Each row was made from one path, in order. Every step used is in the known rows, and no mark comes twice. Write each row's path.
Known rows
ropu/lifo: [ -2   1  18  15  22 -15 -18 -10  10  26  15   5  -1 -20   4 -15   4 -22
 -14  26   0 -47  22  20   1]
mavas/famok/pipul: [-13 -15 -15  -2   2  -8   7  17  -3 -37 -42  -1  -4 -32   1  14  34  -5
 -10  24   4 -23   3  38 -11]
likip/sugul/ropu/zasov/famok/pipul: [ -4  10 -39  22 -37   3  30  64  36 -30 -34  35   1  52   1  22  20  32
 -24   3   0 -27  -2  35  16]
ropu/zasov: [  0  19   1  10 -13   5 -26  -6  22  -3  -2  -1  -3   8  23  -7   6  -4
 -18  40   3 -54   6  13 -15]
sofur/likip/sugul/lifo: [ 15   7  -4  42  20  10  46  38   7  -1  53  15 -10  31  45  42   3  14
   4   9 -54   6   9  15  30]
sofur/likip: [  8  -5   7  39 -15  26 -14  14  -7  -5  57  16  -6  -4  28  -3 -10  -1
  19  25 -18   3   6  12   5]
zasov/sugul: [-28 -13  -9  22   3  24  -3   0  -6  -8   6  -1 -22  -8  -4 -41 -52  -3
  -2  11  31  -8   7   2  -3]
zasov/sugul/likip: [-19 -20 -21  18 -17  32 -14  -1 -10 -11   6  -4  -7  -4  10  -1 -27  16
  -4  37  22  15  -5  18 -11]
sugul/ropu/lifo/likip: [-15  37  24   8 -13  25 -12  18  14  36  -5  14  47   5  14  -7  -2   7
 -17  16  15 -23  44  35   3]
zasov/famok/ropu/lifo: [-30 -18 -43   7   9 -10  21   1  27  12   8  38  19 -12  -2 -37  23 -40
   9  -3  38 -33  30  32  43]
lifo/likip/sugul: [  4  24   6  39 -21  27   7  22   6  -7 -16   4   5  19  47  14 -37   7
 -14  -3   4 -11  39  25  21]
mavas/famok/ropu/lifo/likip/sugul: [-12  36 -26  11  12  -8  46  19   4  -9 -42  22  39 -11  43   8  25 -10
 -21 -22  31 -45  64  52  64]
mavas/famok/ropu: [-36   7 -45 -12  -7   7   9 -12  -7 -22 -32  20  17 -24   8  -9  26 -40
   5   4  46 -16  34  36  23]
ropu/sugul/famok: [-21  43  14  25   8   8  23   2  39 -10   3  23   6 -34 -20  22 -46 -20
 -19   1  21 -18  43  19 -20]
sugul/ropu: [-25  21   0  10 -29  31 -26   4  -1  16  -3  22  12  16 -12  -1 -17 -12
   1  17  19   1  23  21 -10]
likip/sugul/ropu: [-11  32  -5  31 -28  22  -2  20  -8   5 -11  29  -2  36  -2  21 -27  -1
 -10  -3  12  -1  32  24  13]
famok/ropu: [-29  10 -27  -2 -23  22   5 -15   1   3  13  23   4   1  -2 -19   2 -42
  14   7  32 -14  20  29   7]
ropu/lifo/likip/sugul/famok/mavas: [ 30  60  49  20  55  18  59  43  34 -14   5  27  28  -4  31  42  -6  -1
 -49 -25  10 -55  60  36  13]
sugul/likip: [ -2  -6 -12  13 -28  21 -34 -10  -1   1   4   4   8  -2  20  32  10  -5
   2  50   2   2   2  28 -20]
lifo/likip/sugul/famok/ropu/zasov: [  4  81 -12  19 -15  37  56  23  45 -26  -8  30  38  28  41  35  -7  -3
 -41 -14  31 -40  41  40  23]
sugul/zasov/famok: [-29 -21 -51   0  -8   3   4   3  27 -10 -13  18 -17  19  16  26  -4 -18
   0  40  34  10  24  22   9]
famok/ropu/sugul/zasov: [-44  29 -55 -15 -27   8  46  -5  28   1  -1  23 -12   9 -17  25  -7 -26
   3  17  42  -4  51  48  -8]
zasov/famok: [-24 -26 -28  21  -9   7 -13   9  19 -13 -10  19  -1  -3  13 -17 -16 -22
  12  13  25  -4  13   5  20]

Which path is each row?
[-11  16   6  -2   7  24  20  16  33  17  -7 -10  26  11  46  15   8  -1
  -6  22 -17  -6  25  22  -7]	sugul/lifo/likip
[-36 -12 -65 -17  10 -15  41  -2  34  13   5  34   3  13   3   9  34 -37
   0  21  47 -19  39  42  33]	sugul/zasov/famok/ropu/lifo
[  7  41 -11  47  -3  35  63  24   1 -27  64  55   7  11  14  36 -17 -17
  -3 -22   8  10  28  30  41]	sofur/likip/sugul/famok/ropu
[-28  15 -77   8 -32  28  62  30  30 -23 -29  32  11  54  47  37  -4  -7
  -4  -5  53  17  51  45  54]	lifo/likip/sugul/zasov/famok/ropu
[-11  -8 -29  13 -13   0 -17  11  41 -18 -17  15  -1  12  26 -15   9  -5
  -8  29  16 -40   3   8  13]	ropu/zasov/famok
[-37 -19 -59   9 -22  17  15   3  20 -14  -2  36  14   2   2 -27   5 -41
  24  -5  47   1  18  24  35]	zasov/famok/ropu
[-20   8 -17  -5  28   6  31  10  36   0  -1 -16 -13  21  20 -16  -2  18
 -28  30  -7 -39  -4   5  -9]	ropu/zasov/sugul/lifo
[-16  10 -38  30  -1   4  52  32  32   1 -14  36  32  16  40 -14   4 -10
  -7 -28  32 -26  51  43  72]	zasov/famok/ropu/lifo/likip/sugul
[  1  66 -18  18   0  13  49   5  34 -22   4  38  10  24   8  32  -3 -19
 -39 -10  29 -44  26  32  17]	likip/sugul/famok/ropu/zasov
[  2 -17 -50  44  -9  11  37  42  11 -27  29  34 -28  46  47  52 -12  13
   5  21   0  26  24  21  49]	sofur/likip/sugul/zasov/famok
[-31 -13 -14   4  33  11  34   8  14   5   7  -8 -15   5   3 -15 -24  -1
  -8  14   0  -5   4   5  -3]	zasov/sugul/lifo
[-11  56 -14  -3  -4  23  25  -8  38 -13  15  31  24   1  -2  13  11 -34
 -28  13  35 -45  20  28  -6]	sugul/famok/ropu/zasov
[-30  11 -28 -10  23 -20  16 -15   1   1 -20  22  23 -36   3 -14  47 -40
  -7   2  37 -50  41  43  35]	mavas/famok/ropu/lifo
[-55  -2 -69  -5   1  -6  74  22  62   0  -7  31  15   0  -4  -1  12 -24
  19 -17  17  -2  37  33  30]	zasov/famok/ropu/sugul/lifo
[ -3  18 -26  16  -7   2  16   1   3  -5  -8   8 -37  38  20  57 -19  -9
 -22  32  13  -6  32  28   5]	likip/sugul/zasov
[  1  -2 -18  -7   9  13   3  34  43 -36 -11  21   1  16  26 -12  30  -7
  -4  13  18 -57  13  13   2]	ropu/zasov/famok/mavas
[ 13  27  22  38  10  -1  12  20  14  17  -9   4  16   5  47   7 -18   8
 -31  -1  -4 -44  44  31  29]	ropu/lifo/likip/sugul
[ -4  35   9  31   3  -7   4  15   3  29  -1  29   6  22  -8  11 -13   1
 -24  -4   1 -31  38  28  26]	likip/sugul/ropu/lifo
[-16  42 -48  -9  16  -8  65  12  12  -9 -49  17  23  12  46  51  34  -8
 -35   5  43 -32  74  65  54]	mavas/famok/ropu/lifo/likip/sugul/zasov
[  6  38  14  40  18   7  21   6  13 -18   2  26  -8  -1   5  43 -41 -19
 -33  -7  14 -15  28  16  10]	likip/sugul/famok
[-42   8 -12  14 -19  38  -2  15 -10   3  -1  15  -4  12 -23 -33 -52   7
  -3   2  40  14  16  10  -2]	zasov/sugul/ropu
[-16   5 -10  12  -3  14  -3   1  17 -13  -3  -6 -18   6  12 -41 -32  16
 -23  24  21 -42  -1   6  -8]	ropu/zasov/sugul
[-20 -36 -50  -7 -13  -3  29  29  29 -24 -19  13 -24  18   2  37  22  -1
  -3  44  18   7   1  37 -12]	sugul/zasov/famok/pipul
[ -1  48  -3  24  35  -8  58  -1  20   4  22  44  16  -7 -11  26  -6 -37
 -36 -21  27 -40  43  38  35]	likip/sugul/famok/ropu/lifo
[ -6 -25 -55  16 -10 -10  51  44  23 -35 -25  19 -37  39   9  58   7  10
 -14  22   9   4  10  40  15]	likip/sugul/zasov/famok/pipul
[ 23  33  18  63  12  26  32  30   4 -25  58  40  -5   4  23  45 -36   4
 -15  -4 -14   6  21  13  24]	sofur/likip/sugul/famok
[  5  19 -34  51 -38  22  14  62  22 -23  18  48  11  60  36  15   1  39
  -2  -1  -8  -1  11  16  50]	sofur/likip/sugul/ropu/zasov/famok
[  1  34 -26  12  -9  22  23  63  34 -34 -27  44   8  58  17  19  18  16
 -15 -18  22 -43  27  24  25]	likip/sugul/ropu/zasov/famok/mavas
[-32  25  10  13   0  35  11  27   8  27  -7   7  32   4   2 -39 -40  27
 -20   0  34 -12  39  26   9]	zasov/sugul/ropu/lifo/likip
[-55  31 -72 -25 -13  -5  51  -4  18 -23 -43  22  -2 -13  -6  38  18 -26
  -6  13  55 -10  64  56   9]	mavas/famok/ropu/sugul/zasov
[-26  30   3   5   0  13  43  27  54  16 -14  -7  23  -4  31  21 -12  10
  -8   9 -17 -12  44  29 -10]	ropu/sugul/lifo/likip
[-12  19 -19 -12 -12  31   1  48  40 -24 -19  39  22  38   8  -5  32   5
  -6   3  29 -36  20  21   0]	sugul/ropu/zasov/famok/mavas
